Known rows, with every step that occurs:
n/t: [ 0.91  2.28  0.89  2.57  0.44 -2.42 -3.68 -3.93  0.56 -2.49 -3.27  0.65
 -1.28  0.15 -1.47  0.92 -4.84 -2.86  3.28  0.05  2.92  1.73 -0.60 -2.90]
t/y/d/j: [ 0.91 -1.54 -0.40  1.20 -0.91  4.10 -0.34 -0.31 -2.60 -1.82  0.74  1.06
 -6.08  0.37  2.05  1.13  1.62 -1.21  0.04  1.49  1.19  1.62  2.37  3.47]
k/v/s/f/t: [ 2.14  0.44 -0.10  1.06  2.64 -2.35 -4.20 -1.26  2.15  0.81 -2.72 -0.19
 -0.84  0.00 -2.16  1.59 -3.25  0.70  0.99  2.36  2.24  0.56 -0.01 -4.83]
x/s/f/t/y/d: [-0.01  0.36 -0.66  2.32 -2.97  2.11 -1.55 -5.28 -1.96  0.67 -0.44 -1.10
 -4.44 -2.56 -2.62 -0.10  2.14  1.44 -0.36  1.67  1.18  1.15  2.16 -2.18]
y/d: [ 0.43  0.75  1.35  2.31 -2.46  4.17 -0.83 -4.10 -0.46 -3.34  1.04 -0.18
 -1.75 -1.54 -0.50  1.93 -2.97 -3.03  0.32  1.85  1.70  0.76  1.64 -0.02]
d/x/s/f: [ 1.67  1.68  1.35 -2.09  1.07 -1.34  1.10  1.74 -1.93  2.23  0.87  0.78
  3.81 -1.08 -1.09 -0.63 -3.05 -2.96 -0.01  0.31  2.76  0.11  2.65  1.18]
k/v/s/f: [ 2.84  1.47  2.11 -0.62  2.60 -0.27 -2.36  1.46 -0.20  2.70 -0.42 -0.90
  2.04  1.23 -2.26  2.68 -5.17 -1.38 -0.36  1.42  0.73 -0.30  1.27 -0.92]
f/s/x/d/j: [ 3.07 -0.78 -0.46 -0.90  2.14  1.88  3.27  2.89 -3.04 -0.01  2.93  3.82
 -1.36 -1.25  3.66 -0.28 -0.07 -0.80 -0.59  1.58  3.49  1.94  3.46  4.66]
x/d/y: [ 2.41  2.65 -0.76  1.24 -0.83  4.23 -1.25 -1.89 -4.32 -3.15  1.16  1.57
 -3.45 -0.11  0.11  1.15  1.46 -1.26  0.34 -0.24  1.47  3.79  2.88  2.36]
f/t: [ 1.26  0.25 -0.62  3.14  0.88 -0.77 -3.99 -3.67  1.14 -4.83 -2.21  1.58
 -3.14 -0.10 -0.73  0.66 -1.62 -2.05  2.90  2.45  2.61  1.89 -0.62 -3.84]
t/f: [-0.08  1.66  4.22  0.62  0.26  1.16 -2.93 -1.59 -1.97 -1.81 -0.76 -1.83
 -0.89 -0.42 -2.70  1.82 -2.28 -4.28  3.89  1.78 -1.78 -0.89  1.39  2.03]
d/y/t: [ 1.10  1.21 -3.05  2.72 -1.40  1.20 -4.64 -3.09 -1.04 -4.12 -2.49 -1.02
 -3.75  1.48 -0.26  0.35  1.15 -1.68  3.73  0.68  5.06  1.66  0.85 -1.20]
j/c: [ 4.13  2.67  3.58  3.41 -0.64  3.63 -0.25 -1.71  0.32 -6.65 -1.49  1.42
  0.06 -0.12 -0.38  1.24 -2.29 -4.21  0.56  3.43 -0.31  1.10  2.18  0.89]
d/j: [ 2.52 -1.26  0.15  0.43  2.91  1.02 -0.59  2.11 -1.36 -3.53  0.11  2.67
 -2.93  2.23  3.21  1.34 -1.92 -3.30  1.69  1.58  2.05  1.74  1.81  3.33]
k/v/s/x/d: [ 2.99  2.85  1.67  0.31  1.01  2.99  1.36  0.72 -2.35  0.99  3.84  2.16
  1.31 -1.92  1.18  1.19 -3.11 -0.95 -1.54  1.02  1.89 -0.18  1.03  1.72]
n/t/y/d/j: [ 0.57 -1.24 -0.52  1.52 -0.89  2.07 -1.14 -1.60 -1.53 -0.88 -1.16  0.70
 -6.23 -0.05  1.46  0.72  0.68 -0.18  0.61  0.71  1.87  1.86  1.79  1.99]
k/v/s/f/t/n: [ 1.18  0.50  1.82  0.42  2.15 -0.62 -1.89 -1.40  2.01  3.45 -1.12 -1.63
 -0.08  1.21  0.75  2.74 -4.61  0.43  1.80  4.20 -0.31 -2.00 -0.33 -0.95]
s/x/d/y/t: [ 0.91  2.41 -2.49  1.56 -2.36  2.43 -2.45 -2.07 -2.34 -2.22  0.06 -0.78
 -2.16 -0.64  0.60 -0.01  2.74 -0.25  2.61 -0.03  5.53  0.40  1.87  0.04]
v/s/f/t/y/d/j/c: [ 3.21 -1.12  2.15  2.09 -0.25  3.79  0.90 -1.39  0.57 -1.42 -2.90  0.30
 -3.19 -0.53  0.45  0.16  1.54  1.99 -2.04  2.79  0.69  0.90  4.24  0.42]
k/v/s: [ 4.33  0.76  0.25  2.10  3.61  0.82 -2.07 -0.43  0.43 -0.55 -0.57  1.97
 -1.19  1.59  0.12  2.01 -6.82 -2.34 -0.97  2.59  1.44  2.09 -1.10 -0.25]
y/d/x/s/f: [ 1.04  1.26  1.31 -1.90 -0.38 -0.20  1.76  0.42 -1.47  2.87  1.17 -0.05
  3.26 -2.46 -1.11 -0.41 -2.96 -1.88 -0.91  0.42  2.91 -0.12  3.22  1.16]
x/s: [ 3.68  0.76 -0.79  1.99  2.85 -0.62  0.91 -2.62 -2.27 -2.07  0.58  3.10
 -0.42  0.03  0.85 -0.92 -4.43 -2.67  0.25  1.91  2.44  2.73  1.82  0.96]
s/x: [ 1.82  4.06  1.92  0.09 -0.82  1.54 -0.56  1.45 -1.65 -2.41  2.43  0.45
  2.00  0.23  0.54 -0.39 -0.95 -5.57  2.34  0.91  3.08 -1.39  0.98  0.03]
v/k: [ 4.25 -1.83  2.99  1.50  0.45 -1.10 -1.23 -1.94  0.34 -4.29  0.86  1.69
 -1.80  1.78 -0.60  2.35 -1.49 -3.97  0.11 -1.37 -1.13  1.58 -0.37  0.53]
x/s/f/t/y/d/j: [ 1.22 -2.20 -1.62  0.47  0.35  1.02  0.03 -0.84 -1.84  1.21 -0.50  0.65
 -5.34 -0.89  1.19 -0.16  2.19  2.20 -0.51  1.60  2.07  1.47  3.48  1.51]

Rows:
[ 1.23  3.09  2.47  0.19 -1.06  3.61  1.39 -0.02 -3.54 -1.57  4.59  1.70
  1.41 -2.28  0.96  0.92 -0.66 -2.47  0.44  0.51  1.84 -0.61  2.01  2.04] => s/x/d
[ 0.79  1.11 -1.04  0.74 -1.60  2.75  1.12 -2.62 -1.87  2.15  0.95 -1.39
 -1.02 -0.02  2.65 -0.08  0.42  0.30  2.29  2.83  3.70 -0.81  1.89  2.47] => f/s/x/d/y/t/n
[ 1.09 -1.05 -0.34  1.68  0.34 -0.77 -1.48 -3.61 -0.79  0.08 -2.72 -0.59
 -1.97 -1.81 -3.37 -0.66 -1.78 -1.65  2.86  3.71  2.80  1.93  1.63  0.00] => y/t/f/s
[ 0.09  0.46  1.57 -0.67  0.92 -1.20  0.76 -1.25  0.69  3.05 -0.29 -0.53
  1.29 -0.31  1.65  0.11 -3.15 -0.84  2.03  3.10  1.38 -1.84  0.57  0.48] => d/x/s/f/t/n
[ 3.35  3.49 -1.83  0.11 -1.17  3.56  1.00 -0.51 -4.47 -0.58  2.11  1.84
 -1.85 -1.46  0.06 -1.18  2.78 -0.97 -0.39  0.31  3.54  3.68  3.66  2.02] => f/s/x/d/y
[-0.55  1.47  0.57  1.24 -1.15  0.71 -4.85 -2.77 -1.52 -1.56 -3.10 -3.70
 -3.28 -0.06 -2.59  0.82  1.26 -1.84  5.07  0.90  1.22 -0.64  1.67  0.94] => d/y/t/f
[ 0.17  0.23  1.63  2.07  0.62  0.88 -1.44 -3.77  1.00 -1.29 -0.50 -0.28
 -1.83  1.32  2.03  1.71 -3.14 -1.88  3.45  4.13  0.20 -0.96 -0.64 -0.35] => f/t/n
[-1.02  0.66  0.42  2.26 -4.20  3.36 -3.13 -4.78 -1.51 -0.50 -0.59 -1.95
 -4.69 -1.97 -3.25  1.01  2.77  0.31  0.62  1.60  0.59  0.44  1.43 -2.62] => s/f/t/y/d
[ 0.63  0.29  1.54  0.37  1.63 -1.14 -0.19 -2.84  0.37  2.47 -0.43 -1.15
  0.46  0.58  1.15  1.02 -3.29  0.34  2.52  3.60  0.36 -1.63  1.38 -0.47] => x/s/f/t/n
[ 0.02 -0.86  2.79  0.27  1.61  0.28 -0.86 -2.99  0.84  2.67 -1.07 -1.71
  0.73  2.02  1.00  1.56 -3.79  0.24  2.14  2.88  0.51 -1.92  0.74 -1.65] => v/s/f/t/n
[ 1.40  0.39 -2.10  1.57 -1.03  0.47  1.61 -3.15 -1.41  0.16  0.09  2.82
 -2.83 -3.25  0.43 -2.99 -0.67 -1.11 -1.40  1.43  3.88  2.71  0.51  0.59] => f/t/y/d/x/s
[ 2.39  1.46  1.40 -0.76  1.99 -1.27 -0.05 -0.13 -2.41  1.42  0.52  0.00
  2.68 -0.13 -1.70  0.43 -3.35 -1.61  0.63  0.99  1.43  0.32  3.60  0.02] => x/s/f
[ 0.47  0.73  0.76  0.95  0.55 -1.70 -4.29 -1.87  0.92 -1.62 -2.14 -0.63
 -0.59 -0.30 -2.51  1.29 -0.93 -0.99  2.92  1.66  2.12  0.10  0.99 -4.49] => s/f/t
[-0.44  0.47  2.64  0.27  0.39  0.08 -1.69 -2.36  0.87  1.26 -0.59 -2.01
  0.24  1.13  0.62  2.27 -2.51 -0.88  3.44  3.49 -0.28 -2.34  0.64 -0.87] => s/f/t/n
[ 1.82  0.34 -0.72  0.90  2.15 -3.28 -2.29 -2.48  0.38 -0.14 -2.04  0.50
 -0.30 -0.95 -1.82 -0.22 -1.67  0.53  1.71  1.81  2.83  1.01  1.84 -3.85] => x/s/f/t
[ 1.75  1.39 -3.73  1.55 -1.84  1.74 -1.23 -2.54 -2.31 -1.10 -0.33  0.10
 -2.46 -1.37  0.01 -1.10  2.66  0.49  1.67  0.92  6.46  2.15  2.34 -0.15] => f/s/x/d/y/t
[ 1.58  0.91 -1.06  1.00 -1.36  1.72  2.61 -2.11 -2.75  0.33  1.45  2.67
 -1.69 -2.68  0.64 -2.62 -1.43 -2.50 -1.83  1.08  3.14  2.44  1.08  2.63] => t/y/d/x/s
[ 0.35  1.10 -0.69  3.64 -1.70  1.47 -4.83 -3.72 -2.49 -3.39 -1.55  0.91
 -6.50  0.60 -2.34 -0.12  3.48 -1.58  2.52  1.94  0.52  2.26 -1.06 -2.47] => f/t/y
[ 0.24  1.94  0.82 -1.20 -1.63 -1.38  0.32 -1.10 -2.02  4.45 -0.65 -0.70
  1.14 -2.64 -2.59 -1.29 -1.06 -0.38 -0.47 -0.62  2.68  0.32  2.39 -0.24] => n/t/y/d/x/s/f
[ 1.23  0.56 -0.67 -0.03  1.47 -3.34 -1.42 -0.98  0.74  0.51 -1.80  1.11
  0.56 -1.81 -1.27 -1.15 -1.59 -0.57  1.20  1.36  3.86  0.88  1.10 -2.92] => d/x/s/f/t
[ 2.90  1.05 -0.78  0.38  1.64 -0.73  2.35 -0.18 -1.70 -1.05  0.96  3.94
  0.91 -1.31  1.57 -2.29 -4.23 -4.29 -0.63  1.15  3.97  2.60  0.66  2.54] => d/x/s
[-0.68 -0.07  1.39  2.07 -0.69  1.83 -1.40 -3.43  0.09 -0.90 -0.17 -1.92
 -0.56  2.01  2.55  2.21 -3.50 -2.33  4.22  3.52  1.54 -2.70 -0.38  1.36] => y/t/n
[ 1.39  2.02  0.44 -0.13 -0.77 -0.44 -0.10 -0.26 -1.18  1.26  0.00 -1.12
  1.24 -2.07 -1.74 -2.19  0.25 -3.06  2.85  2.56  4.22 -0.84  1.83 -0.13] => y/t/f/s/x
[ 2.50  4.38 -0.54  0.03 -1.57  4.22 -0.21  0.02 -4.51 -1.75  2.59  0.91
 -1.54 -0.70  0.63 -0.02  2.93 -1.64  0.47 -0.74  2.58  2.07  3.19  2.27] => s/x/d/y
[ 2.49  3.66 -0.49 -0.63 -1.18  3.19  0.54 -0.55 -4.71  0.71  1.57  0.24
 -1.91 -2.23 -1.14 -1.01  3.33 -0.67  0.38  0.36  2.02  2.64  4.07  2.97] => t/f/s/x/d/y
[-0.16  1.35  0.35  1.87 -1.84  0.73 -5.03 -2.39 -2.72 -0.93 -1.49 -0.88
 -4.41  0.39 -3.81  0.32  4.19 -0.61  2.57  1.29 -0.06  0.83  0.22 -2.96] => s/f/t/y
[-1.35 -0.15  1.09 -0.08 -3.36  3.03 -0.26 -1.54 -0.83  1.63 -0.39 -0.09
 -1.36 -2.23 -1.55 -1.29  0.72 -1.43 -1.35  0.06  3.38  0.56  0.18 -1.13] => v/s/f/t/y/d/x
